What can hang from each mark
z529: z398 z715 z914
z398: z529 z790
z952: z470
z968: z398 z715 z914
z943: z715 z914
z715: z529 z734
z470: z398 z715
z734: z914
z914: z470 z734 z877

Each row was made from one small tree. Brackets hold a mark, then the marks that hang from it, in the order of their numbers. Every link used is in the known rows. Write each row's tree.
In the rows, zero is written as 128.
Known rows
(z398 (z529 (z914 (z470 z715) z734))): [152 103 170 155 121 159 159 190 113 153 120 144 144 161 177 166 125 130
 158 130 133 171 141 125 127 180  83 158]
(z914 z470): [111 118  93 135 153 133 149 116 107 146 142 107 135 145 144 171 117 114
 127  97 156 153 133 122 145 129 115  88]
(z952 (z470 (z715 z529))): [135 136 109  60 118 142 122  77 179 142 163 114 107  85 104 120 122 118
 109 149 145 162 110 192 121  77  84 112]
(z470 z398 z715): [127 140 145  84 143 107 177  78 160 161 124 149 130  79 133 153 138 102
 142 131 124 168 152 158 117 157 176 100]
(z914 (z470 z398) z734 z877): [149 104  82 152 138 137 123 205  45 114 120 193 137  89 154 100 130  80
 157 140 144 174 160  78 115 120 132 137]
(z398 (z529 z914) z790): [ 99 149 176 148 127 135 103  88 132  97  97  93 104 184 125 140 120 147
 138 112  95 143  82 102 102 133 111 165]
(z715 (z734 (z914 z877))): [144 136 103 125 109  93 103 108 128 130  91 154 126 131  53  65 128 165
 152 130 118  65 131 112 138 149 126 102]
(z529 (z398 z790) (z914 z734)): [103  72 156 179 124 178 128 153 124 129  90 121 105 213 154 114 140 152
 134 106  84  93  90  99 109 173 110 161]
(z914 (z470 z398) z734): [144 108  92 148 151 140 155 202  93 152 145 165 140 105 166 138 148  95
 147 123 137 183 176 112 133 139 125 120]
(z529 z398 z715 (z914 z470 z877)): [ 70  82 148 204 103 167 122 142  95  67 104 135 132 181 183 145 132 118
 103 105 150  56  97  90  98 154 165 140]
(z470 z398): [100 146 105 113 150 104 152  91 138 144 130 144 124  91 129 140 143 112
 137 121 119 153 145 138 123 134 160 103]
(z943 z715 (z914 z470)): [173 142 129 133 198 108 138 136 125 171 180  88 169  86 167 224  75 104
  92 130 162 157 148 134 193 112 129 157]
(z470 z715): [115 121 133  86 139 119 165  54 150 173 118 127 128 121 122 160 119 120
 134 114 127 147 103 166 124 156 135  90]
(z968 z914): [105 116 129  87 128  80 144  78 126 171 130 132 113 102 109 156 137 154
 124 109 131  97 123 163 142 156 130 121]
(z529 z398 (z715 z734) (z914 z877)): [ 81 117 138 192  94 164 110 131 115  94  84 137 122 178 118  72 148 155
  97 128  98  34  91 105 102 167 181 144]
(z943 z715): [125 128 106 104 165 117 128  64 148 172 147 121 153 103 139 168  91 132
 117 127 127 122 100 154 161 130 136 117]
(z715 z529 (z734 (z914 z877))): [156 144  85  95  93  86  93 140 153 122 124 153 129 119  43  38 135 178
 155 154 110  72 136 141 144  98  96  92]
(z398 (z529 (z715 z734) z914) z790): [111 167 183 172 103 154  88 117 138  90 102  92 113 195 100  92 148 151
  97 114  80 123  80 108  92 130 154 171]
(z715 (z529 z398)): [ 83 121  74 119 123 127 144 100 165 141 148 126 135 164 144 118 141 150
 138 124 111  96 111 176 160 108 107  99]
(z952 (z470 z715)): [125 127 126  88 132 150 133  46 156 148 135 113 105 101 113 147 116 109
 109 124 152 154 101 165 114 124 112 122]
(z914 z470 z734): [133  84  78 149 147 150 145 177  81 164 140 144 140 149 158 142 128 114
 141 106 143 162 130 120 139 139  85 108]
(z943 (z715 z734) (z914 z470 z877)): [213 170 111 148 187 119 101 183  80 148 150 100 167  75 116 142  67 106
  90 165 145 142 159  95 193 100 145 173]
(z715 z529): [103 133  76  81 129 107 133  95 153 150 154 125 129 121 111 118 132 144
 129 129 114 139 106 176 136  89  93  80]
(z952 z470): [ 99 134  86 116 140 150 107  57 135 133 141 109  98 113 113 132 122 120
 105 113 147 139  96 145 118 106 100 125]
(z734 (z914 (z470 z398) z877)): [141 122 124 140 123  90 124 144 116  91 117 169 134  92 127 130 131 108
 166 121 166 109 184  88 122 135 148 111]
(z943 (z914 z470)): [137 136 117 138 176 110 151 136 109 155 158  93 139 115 152 202 107 106
 105 108 156 167 146 129 160 119 115 132]
(z715 z529 (z734 (z914 z470))): [171 145  94 112 114 110 131 183 179 150 164 109 144 143  78  97 146 168
 139 127 137 100 186 146 175 107  81  72]
(z968 (z715 z529) (z914 z470 z877)): [151 102 126  29 100  71 128 163  71 121 149 120 136  55 132 131  99 146
 122 164 176  93 142 152 161  85 113 113]
(z398 (z529 (z914 z734 z877)) z790): [128 113 151 166 106 148  67 155  58  80  71 157 108 176 125  77 115 132
 159 137  89 145  64  69  79 127  87 202]
(z968 (z398 z529) z715 z914): [123 135 161  49 110  51 164 103 120 169 141 122 126  67 139 150 140 178
 129 155 135  94 162 183 164 156 164 155]

Which tree is each row?
[177 140  86 119 102 106 100 190 129 111 138 135 141 127  66  64 129 157
 151 146 142  90 170 114 159  89  89  87] : (z715 z529 (z734 (z914 z470 z877)))
[124 172 147 103 132 100 160  79 154 139 123 159 143  99 147 155 136 102
 166 140 121 187 151 160 130 148 163 138] : (z470 (z398 z529) z715)
[175 115 116 122 179 112 128 146 123 204 162 143 165  82 157 171  96 123
 109 150 117 149 112 159 173 132 105 184] : (z943 z715 (z914 z734))
[159 123 157 139 126 105  97 144 109  62 101 141 116 114 112 117 124  96
 160 113 153 127 161  59 103 109 154 131] : (z734 (z914 (z470 (z398 z790)) z877))
[131 136 114 169 124 168 153 215 159 134 151  82 136 185 132 106 145 170
 113 137 112  84 179 124 172 133 103 104] : (z715 (z529 z398 (z914 z470)) z734)
[131 129 136  93 140 116 128 119 188 159 167 106 147  99 134 150 101 167
 105 158 107 103 113 163 146 110 102 117] : (z943 (z715 (z529 z914)))
[163 119 176 108 130  97 181 124 185 147 134 147 144  93 139 182 142 110
 160 114 166 135 204 138 136 175 156  92] : (z734 (z914 (z470 z398 z715)))
[109 120 202 166 129 156 127 152 131  76 126 101 109 134 156 160 152  90
  87  98 129 150 130  81  63 125 189 138] : (z529 z715 (z914 (z470 (z398 z790))))
[102 130 139 154 100 141 101 127 105 103  93 137 115 135  86  71 138 150
  89 133 100  77  84 105  80 147 167 125] : (z529 (z715 z734) (z914 z877))
[142 109 123 110 138 130 141 111  79 123 109 140 134 112 134 151  92  89
 142 126 166 156 120 107 123 130 138 102] : (z914 (z470 z715) z877)
[115 118 123 123 129 136 145 171 146 130 163  91 126 135 140 153 126 151
 115 125 132 132 142 128 129 111  81  87] : (z715 (z529 (z914 z470)))
[153 153  98 106 114 175 129 121 192 148 154 102 115 134  95  73 143 141
 105 160 123 112 143 187 166 102 109 128] : (z952 (z470 (z715 (z529 z398) z734)))
[126 141 165 177 125 150  79 145  62  48  88 103 112 178 138 131  95 115
 141 119 133 152  99  43  98 107 113 178] : (z398 (z529 (z914 z470 z877)) z790)
[111 195 117 154 113 118 120 118 140 115 134 154 144 123 118  91 174 119
 125 135 103 152 142 147 123 122 191 146] : (z470 (z398 (z529 (z715 z734))))
[136 178 143 109 127 134 126  69 160 115 138 143 117  78 139 141 136  88
 142 149 144 192 150 158 119 115 140 173] : (z952 (z470 (z398 z529) z715))
[100 162 143 175  90 135  83 125  98  83  92 146 127 155 104  72 139 152
 115 143  98  96  84 107  92 136 155 165] : (z398 (z529 (z715 z734) (z914 z877)))
[151 100 162 107 122 109 170 103 175 159 129 126 145 136 127 187 127 129
 155  98 171 114 158 148 144 172 117  80] : (z734 (z914 (z470 z715)))
[187 101 143 124 164 131 171 187 103 191 149 135 150 108 165 190 115  93
 126 128 151 196 149 147 152 152  99 150] : (z943 (z914 (z470 z715) z734))
[128 155 115 108 119 130 134 162 169 156 144  98 117 131  77  82 141 185
 106 149  80 110 137 147 134 123  97  92] : (z715 (z529 z914) z734)
[134 154 104 113 108 125 102 167 119 118 118 124 112 117  64  46 125 173
 116 168  86  99 121 115 119 106 106 108] : (z715 (z529 (z914 z877)) z734)
[131 100 114 139 117 100 113 120 105 103 112 149 135 134 117 137 112 128
 159 106 171  88 136  96 131 135 111  99] : (z734 (z914 z470 z877))
[ 81 102 172 167 134 161 132  92 149 108  91  84 100 207 143 143 130 150
 118  97  96  81  91  99 112 162 139 143] : (z529 (z398 z790) z914)
[ 94 103 151 169  93 139 138 168 128 141 133 172 125 143 165 106 178 155
 119 133  90 119 115 146  79 169 144 174] : (z968 (z398 (z529 z715 (z914 z734))))
[162 141 117  79 128 113 144 168 114 104 144 159 140  57 137 120 118  78
 149 167 151 185 172 129 123  83 146  99] : (z914 (z470 z398 (z715 z529)) z877)
[ 65  99 141 161 117 158 113  56 139  96 107 110 115 207 152 131 151 113
 104  79 113  92  56 134 103 123 178 139] : (z529 (z398 z790) z715)
[126 186 133 136 137 148  72  79 130  68 128 113  91 115 125 112 134  87
 130 131 125 198 122 109 104  70 132 198] : (z952 (z470 (z398 z529 z790)))
[ 63  57 144 189  98 172 141 144 139 139 114 160 131 194 184 126 172 151
 110 102 105  60  81 144  96 193 136 150] : (z529 z398 z715 (z914 z734))
[170 133 166 113 145 138 125 133  80  81  97 132 115  94 129 132 105  55
 143 134 148 195 146  72  95 104 182 132] : (z914 (z470 (z398 z790) z715) z877)
[ 98 123 104 121 126 141 116  99 157 110 131  98 115 188 130 105 135 137
 131 116 100 114  92 146 141  83 112 121] : (z715 (z529 (z398 z790)))
